Known rows, with every way that one mark hangs from another
J[K R[N]]: [-17 -10 -38  23   3   3  89  -4   9  62  20 -40  61   3 -27  -3  36 -17
 -17 -31 -12 -34 -20  -3]
G[N[K Y]]: [ 21 -51  12  43  48  16  34  10  30 -11  -5 -30  39 -25 -19  34  32 -15
 -30  12 -27 -37 -29   0]
R[J N]: [-12 -40 -11  14  16  12  85  -3  14  41  18 -87  58   8 -19  15  22  -3
   7  -9  -3 -13 -16   6]
Q[B[G[N[R]]]]: [-16 -53  32  32  40  28  66  -9   3  77  12 -38  45 -39 -25  21  10  11
 -31   1 -15 -38 -20   8]
Q[B[G[N]]]: [-16 -49  25  38  23  26  33 -11   6  45  36 -11  27 -33  -9  25   7  24
 -26 -10 -13 -32 -23  18]
G[B N[K]]: [  8 -50  -9  46  20  29  61  -1  -8   3  10  13  30 -25 -45  26  24 -13
 -43   2 -26 -32 -42  -3]
Y[N[G K] X]: [-29 -65  36  36   0  24  51  23   9  13  -8 -16  36 -11 -70  28  52 -24
 -19  34 -43 -43 -50  -8]
J[K R[N[Y]]]: [ -4 -13 -18  36  26  -1  71   1  25  69   4 -53  69   3 -25  11  33 -29
 -22 -22 -18 -35 -13   3]
B[G[N[K R[J] Y[X]]]]: [-17 -73  -1  50  53  28 105   9   9  46 -44 -87  71 -16 -39  56  30  -9
 -38  15 -52 -40 -13   7]
Q[B[G[N[R Y]]]]: [ -3 -57  47  40  61  24  46  -5  21  75  -2 -56  53 -39 -20  37   9   2
 -37  13 -23 -39 -14  14]
Q[B[G]]: [-28 -42  26  28  16  26   5  -5   3  41  16 -23  12 -15 -16  29  -1  15
 -15 -13 -22 -35 -22  23]
J[K R[N[G[B] Y]]]: [  0 -25 -19  50  11  14  97   1  11  94  -5 -26  67 -19 -57  28  37 -40
 -40  -5 -26 -32 -27  -1]
R[N[Y]]: [  7 -44  23  25  39   5  43   8  40  25   5 -75  46   5 -17  24  20 -19
  -3  12  -8 -22 -23   9]
N[G[B[Q]] K R[J] Y]: [  7 -71  -1  44  34  44  95   4   6  66 -67 -93  35 -27 -86  54  21 -11
 -46  26 -48 -38 -23  -3]
J[R]: [-12 -25 -18  11  14  12  15   4   4  51  14 -35  31  -7 -33  12  22 -19
  -1 -29 -23 -45 -17   0]
Q[B]: [-16 -40  23  15  21  27  -7  -3   6  62  21 -11  29 -21 -25  16   3  -5
  -1  -5 -24 -36 -25  14]
B[G]: [-21 -37   5  27  11  14  25   4   5  -7  12 -39  -2  -5 -13  33  12  18
  -4 -17 -15 -37 -26  22]
Y[N]: [-22 -31  30  22  16   9  16   6  21  15  29 -25  36  -9 -40   5  32 -17
   4  -1 -11 -30 -39   3]
N[K R Y[X]]: [ -9 -64  19  22  51  27  41  25  17  37 -49 -53  46 -11 -56  42  27 -41
 -23  35 -59 -52 -27   1]
X[Y[N]]: [-17 -21  43  -6  15  19  -1  12  21  -3  35 -49  29  11 -33  11  44 -28
   9  16   0 -30 -37   8]
K[J]: [ -3 -48 -19  28  30  28   2   1   2  17   3 -53  -9  -6   0  24  17  10
   6 -24 -17 -35 -41   4]
K[J[R[N[Y]]]]: [  3 -45 -21  35  53   7  44   1  24  59 -15 -99  43  10   4  16  20 -25
 -24 -23 -14 -33 -27 -13]
B[G[N[K[J] R Y]] Q]: [   8  -82   -7   59   69   36   75   -3   15   -8  -47 -114    2  -22
   -7   45   20   35  -64    0  -27  -45  -35   -6]

Rows
[-26 -29 -15  31  17   7  77   6  19  86   1 -48  80   4 -40  26  32 -35
 -21  -8 -38 -41 -17   6]	J[K R[N[Y[X]]]]
[  6 -62  12  52  40  22  58   0  26 -38  -9 -61   3 -19 -19  48  15  30
 -49  -1 -23 -40 -22  12]	B[G[N[K Y]] Q]
[ -4 -40 -12  27  -1  17  98   1  -3  79   5 -36  47  -7 -63  17  28 -33
 -32  -4 -14 -29 -33 -13]	J[R[N[G[B]]]]
[-10 -31  55   1   8  26  21  18  24   9  25 -52  22   4 -43  22  55 -24
   8  28  -4 -31 -44   2]	X[Y[N[G]]]
[ 17 -87  -6  61  34  40  89   2  13  13 -44 -88  -1  -6 -33  45  19   4
 -62  20 -27 -25 -52 -11]	R[N[G[B[Q]] K[J] Y]]
[ -8 -70  -9  63  40  38  45 -11 -10  12  -6 -20   5 -23  19  27  12  27
 -59 -18 -21 -36 -43  -1]	Q[B[G[N[K[J]]]]]
[ 11 -67 -32  62  35  44  43   1  -4  38 -52 -62  -5 -21 -51  49  17  -9
 -61  -8 -48 -50 -43 -16]	N[G[B[Q]] K[J[R]] Y]
[-19 -23 -39  25   3  12 106  -7   9  56  17 -62  67   4 -17  11  33   1
   2 -24 -10 -16 -14  14]	R[J[K] N]
[ -8 -24 -19  30  40  19  58   0  15  82 -25 -75  71 -22 -40  32  32 -18
   3  -9 -35 -37  -7  17]	N[R[J[K]] Y]
[ -8 -56  15  49  26  29  53  -5   2  11   7  -5  28 -29  -7  27  13  12
 -49  -3 -26 -34 -28  10]	Q[B[G[N[K]]]]
[  4 -57   8  34  17  38  79  15  -9  42 -48 -25  25 -27 -79  33  34 -25
 -42  25 -40 -43 -43 -12]	N[G[B] K R]
[ -16  -58  -10   28   29   29  113  -16    0   48    3 -110   33  -24
  -36   31   15   44  -19  -17  -11  -31   -8   12]	B[G[N[R[J]]] Q]
[  3 -55 -39  39  21  28  46  10  -5  25 -40 -50   6 -10 -20  28  40 -11
 -31 -22 -35 -53 -42 -24]	N[G K[J[R]]]
[ -6 -60  -4  46  18  26  81  -4   5 -34   5 -48  -4 -16 -23  34  15  42
 -42  -8 -15 -38 -29   8]	B[G[N[K]] Q]
[  5 -91   9  45  36  30  75  21  19  28 -47 -81  28   4 -21  49  37 -16
 -36  30 -43 -34 -49 -12]	R[N[G K[J] Y[X]]]
[ -1 -53   0  34  14  37  58 -15  -5  26  41 -13  15 -30 -52  24   4  20
 -26  -8 -12 -29 -37   9]	G[B[Q] N]
[  2 -57  -7  49  59  19 101   3  16  19 -41 -94  62 -20 -21  46  31  -3
 -40   4 -28 -34  -8   4]	B[G[N[K R[J] Y]]]
[-10 -60   8  30  30  27  83  -9   7  22   9 -84  12 -27 -37  29  13  44
 -29  -3  -8 -40 -20   6]	B[G[N[R]] Q]
[ -9 -50  -7  25  13  40  83   2 -13  95 -23 -63  45 -29 -75  38  27 -17
  -8   8 -29 -32 -26   1]	N[G[B] R[J]]
[ 15 -58  21  40  37  31  47 -11  14  30  27 -34  20 -32 -52  40   3   5
 -31   4 -23 -28 -30  14]	G[B[Q] N[Y]]
[-29 -65  32  41  -6  35  65  17  -8  31  -9  20  37 -16 -90  32  41 -39
 -35  36 -52 -36 -59  -6]	Y[N[G[B] K] X]
[   4  -51   -9   37   37   11   84    8   30   18  -29 -100   70   11
  -16   29   27  -25  -21    8  -22  -16  -14    2]	R[J N[K Y]]
[   0  -44    3   18   50   19   42    7   21   65  -27 -103   62  -16
  -39   35   22  -21    6    4  -30  -34   -7    9]	N[R[J] Y]
